Each row was made from one path, in order. Every step used is in the known rows, and no mark comes twice. Write each row's path.
Known rows
r-c: [ 0.29  1.61  0.07 -1.34  0.34  0.12  1.54  0.64  0.87  0.07  2.32 -0.37
  1.35 -3.25  1.21 -1.90 -0.01 -0.87  0.98  1.58]
t-c: [-0.35  0.54 -1.23 -0.28  0.77 -0.79 -1.57 -0.43  2.00  1.14  0.14 -1.61
  0.53 -1.56  1.58 -1.07 -1.21 -1.78 -2.82  0.68]
r-c-b: [ 0.95  0.15 -0.81  1.00  0.42 -0.63  3.52  1.38  1.02 -0.48  3.93 -1.37
  1.06 -2.28  0.48 -0.63  0.84 -0.56  0.49  1.61]
c-r-t: [ 0.46  1.03 -0.67  0.06 -3.53 -0.71 -2.22  0.58 -1.65 -0.43  0.51 -0.90
  1.04  0.33  0.52 -3.40 -0.95  0.18  2.48 -1.57]
h-c-b: [ 0.82 -2.79 -0.61 -0.28  2.02 -0.36  3.33  1.06  1.36 -0.56  0.18 -0.75
 -0.35  0.13 -0.52 -0.64  1.72  0.64 -1.17  1.01]
t-b: [-1.19  0.79  0.85 -4.13 -0.55  1.13 -0.21 -0.60 -1.66 -0.10  0.97 -0.66
  1.49  0.33  1.10 -0.67 -0.33 -1.45  0.54  0.86]
b-h: [ 0.45  1.86 -0.40  2.33 -0.37  1.97  0.89 -0.07 -0.11  0.24 -1.02  1.27
 -0.51  0.35 -0.98 -0.38 -1.15 -1.14  0.97  0.01]
h-c-b-w-t: [ 0.01 -2.82 -0.29 -1.25  3.20 -1.36  0.18  0.45  1.23 -0.25 -2.59  1.60
 -1.85 -0.45 -1.20  0.86  0.36  1.89 -3.31 -2.39]
c-r: [-0.76 -0.23  0.16  1.46 -1.95  0.44  0.81 -0.67 -2.50 -0.24 -0.16 -0.08
 -0.88  0.24  0.51 -0.12 -1.01  0.06  0.95  0.50]
h-c: [ 0.14 -1.84  0.32 -2.58  2.04  0.14  0.99  0.38  1.37 -0.13 -1.84  0.44
 -0.12 -0.69  0.15 -1.74  0.83  0.51 -1.11  0.83]
w-b: [ 0.03 -0.02  0.36 -5.27 -0.51 -0.56  1.49 -2.42 -1.28 -1.22  1.14  0.74
 -0.53  1.61  0.53 -3.11  1.09 -0.07 -1.38  1.83]
c-r-t-b: [-1.15  1.10  0.47 -2.43 -3.73 -0.44 -2.92  0.36 -3.03 -0.35  1.22 -1.52
  2.23  0.68  1.06 -1.45 -0.39 -0.39  3.39 -1.37]
h-c-b-w: [ 0.87 -1.86  0.08 -0.53  2.82  1.39  0.88  0.89  1.75 -0.42 -1.32  1.35
 -1.13 -0.45 -1.01  0.90  2.82  0.09  1.02 -0.37]
c-h: [ 1.63 -2.18  0.76  1.50 -1.11  2.46  1.85 -0.40 -0.80 -0.80  1.64  0.47
  1.37 -0.04  1.06 -2.91 -0.44 -1.45  0.47  1.67]
r-t-c: [ 0.58  1.46 -2.06 -0.85 -0.85 -1.71 -4.07  0.72  2.29  0.95  0.87 -2.50
  2.04 -1.46  1.60 -3.43 -1.23 -1.62 -0.86 -1.16]
w-b-c-r-t: [ 0.65  2.44  0.22 -1.37 -2.93 -1.73 -1.00 -1.42 -1.17 -0.95  1.55 -0.66
 -0.48  1.86 -0.27 -1.88  1.11  2.79  1.52  0.80]
t-b-h: [-0.87  1.87  0.62  0.12 -0.71  1.90 -0.27 -0.14 -1.34  0.40 -0.19  0.69
  0.56  0.96 -0.47  1.17 -0.67 -1.74  1.95 -0.14]
b-h-c: [ 0.31 -0.72  0.21  0.97  1.86  1.04  1.01  0.83  1.59  0.27 -2.87  1.25
 -0.68  0.00 -1.12 -0.24  0.71  0.06  0.16 -0.08]

Write each row's path
[-1.42  1.67  1.55  0.47 -1.23  0.41  0.93 -1.36 -1.92  0.29  0.97 -0.64
 -0.83  1.09 -0.01  3.79  0.16  1.75  1.05  2.12]	t-b-c-r
[ 1.80  0.76  1.53 -0.11 -1.75  1.70 -0.63 -0.08 -0.17 -0.60  3.13 -0.74
  2.68  0.88  0.50 -1.25  0.79  0.59  2.13  1.95]	r-t-b-c-h
[-2.38 -2.21  1.16  1.77  0.18 -1.67 -0.39  0.37 -2.17  0.40 -3.72  0.94
 -1.42  1.08 -0.91  4.25 -0.80  1.62 -0.58 -1.96]	w-t-b-h-c-r
[ 0.86  2.69 -0.29  1.17 -2.79 -0.78 -1.18 -0.05 -0.28 -0.24  1.16 -0.91
  0.07  0.59 -0.29 -1.69 -0.42  2.17  1.72  0.11]	b-c-r-t
[-0.99 -0.18 -1.01 -0.69  2.24 -1.96 -3.73 -0.60  2.22  1.40 -2.33  0.40
 -1.23 -2.19  0.78  1.07 -1.86 -0.45 -4.50 -2.27]	b-w-t-c
[ 0.43 -2.68 -0.06  2.54  1.18 -0.35 -2.45 -0.41  1.35  0.62 -0.82  0.78
  0.10 -1.57  1.28  0.59 -1.30 -1.04 -3.13 -1.22]	b-w-t-c-h
[-0.87 -0.58  1.13 -1.07  1.53  0.85 -0.16  0.68  0.26  0.48 -2.41  0.79
  0.35  0.52 -0.74  1.53  1.27 -0.25  1.33 -0.20]	t-b-h-c
[ 0.03 -0.31 -2.30  5.05  1.05 -2.19  0.35  0.56  1.67  1.11 -0.40 -0.86
 -1.31  0.16 -1.01  2.62 -2.17 -0.41 -3.84 -1.47]	w-t-c-b-h
[ 1.24  1.47 -2.56  5.31 -0.66 -0.97 -1.18  1.49  2.11  0.77  1.04 -1.88
  0.76  0.04 -0.75  0.06 -0.62 -1.50  0.53 -1.41]	r-t-c-b-h
[ 0.08 -0.95 -0.82 -0.61  1.41 -0.77  0.47 -0.17  0.18 -0.31 -0.96  1.39
 -1.80 -0.25 -0.89  0.71 -1.14  0.99 -3.00 -2.28]	c-b-w-t
[-1.01  1.37  1.42 -4.01  0.50  2.61 -2.04 -0.50 -1.03  0.04 -0.41  1.47
  0.33 -0.23  0.43  0.74  1.07 -1.61  2.92 -0.70]	t-b-w
[ 2.03 -0.64  1.73 -0.47 -0.38  1.25  2.69 -2.51 -0.12 -1.29  2.66  0.99
 -0.07  1.84  0.05 -0.97  1.93  1.21 -0.74  4.08]	w-b-c-h
[ 0.00 -1.25  0.73 -1.79  1.77 -0.28  1.04 -0.83  0.65 -0.49 -2.36  1.87
 -1.27  1.48 -1.13 -0.06  2.37  0.70  0.05  0.64]	w-b-h-c
[ 0.29 -1.07 -0.32 -0.48 -1.85 -1.25 -1.92  1.45 -0.53 -0.47 -1.23 -0.85
  0.74 -0.03  0.19 -2.98  0.29  1.22  1.79 -1.59]	h-c-r-t
[-0.37  2.87  1.24 -2.82  0.49  1.04  0.89 -1.12  0.35  0.28  1.63 -0.58
  0.38  0.45 -0.02  1.58  0.29  1.28 -0.50  3.05]	t-b-c
[-0.80 -1.46  0.64  3.85  0.08  0.28  1.00  0.56 -1.04  0.26 -3.09  1.01
 -1.71  0.39 -0.97  2.83  0.24  0.89  1.68 -0.52]	b-h-c-r
[-1.77 -0.28  0.40 -4.73 -0.22 -1.41 -0.66 -0.62 -1.79  0.01 -0.19 -0.31
  0.78  0.23  0.58 -0.38 -2.29  0.09 -3.35 -0.91]	w-t-b
[ 0.89  0.19 -0.43  0.30  0.89  2.14  0.92  0.19  0.43 -0.56  0.70  1.03
 -0.97 -0.36 -0.68  0.11  1.39 -0.79  2.03 -0.41]	c-b-w
[-0.19 -1.71 -2.40  1.54  1.43 -3.55  0.40  0.31  1.76  0.72  0.68 -2.23
 -0.60 -0.81  0.35  1.00 -1.91 -0.16 -5.81 -0.59]	w-t-c-b
[ 1.05  0.83 -1.20  4.39 -0.38  1.19  2.96  0.74  0.10 -0.11  0.80  0.40
 -0.85  1.07 -1.56  0.63 -0.42 -0.81  0.79  0.27]	c-b-h
[-0.97  1.94  0.83 -3.23  0.98 -1.19  0.29 -1.33  0.15  0.32  0.37 -0.12
 -0.33  0.26 -0.40  2.25 -1.43  2.42 -3.58  1.28]	w-t-b-c
[-0.99  1.66  1.09 -2.44 -2.19  1.23 -4.53  0.15 -2.30 -0.17 -0.23  0.63
  0.79  0.32  0.38  0.12  0.97 -0.84  5.41 -2.63]	c-r-t-b-w
[-1.90 -1.38  1.42  2.17 -0.23  0.31  0.00  0.42 -2.10  0.30 -2.63  0.56
 -0.82  1.09 -0.59  4.02  0.82  0.50  2.56 -0.52]	t-b-h-c-r
[ 0.50  0.41 -2.03  5.70  0.80 -0.13  0.94  0.79  1.89  1.02  0.61 -1.09
 -0.56  0.30 -0.72  2.19 -0.48 -1.65 -0.58  0.00]	t-c-b-h
[ 1.61 -1.34  1.06  1.90 -0.60  1.66  2.18  0.70 -0.02 -0.45  3.23  0.08
  2.25 -2.76  1.82 -1.99  0.46 -1.53  1.60  2.12]	r-c-h
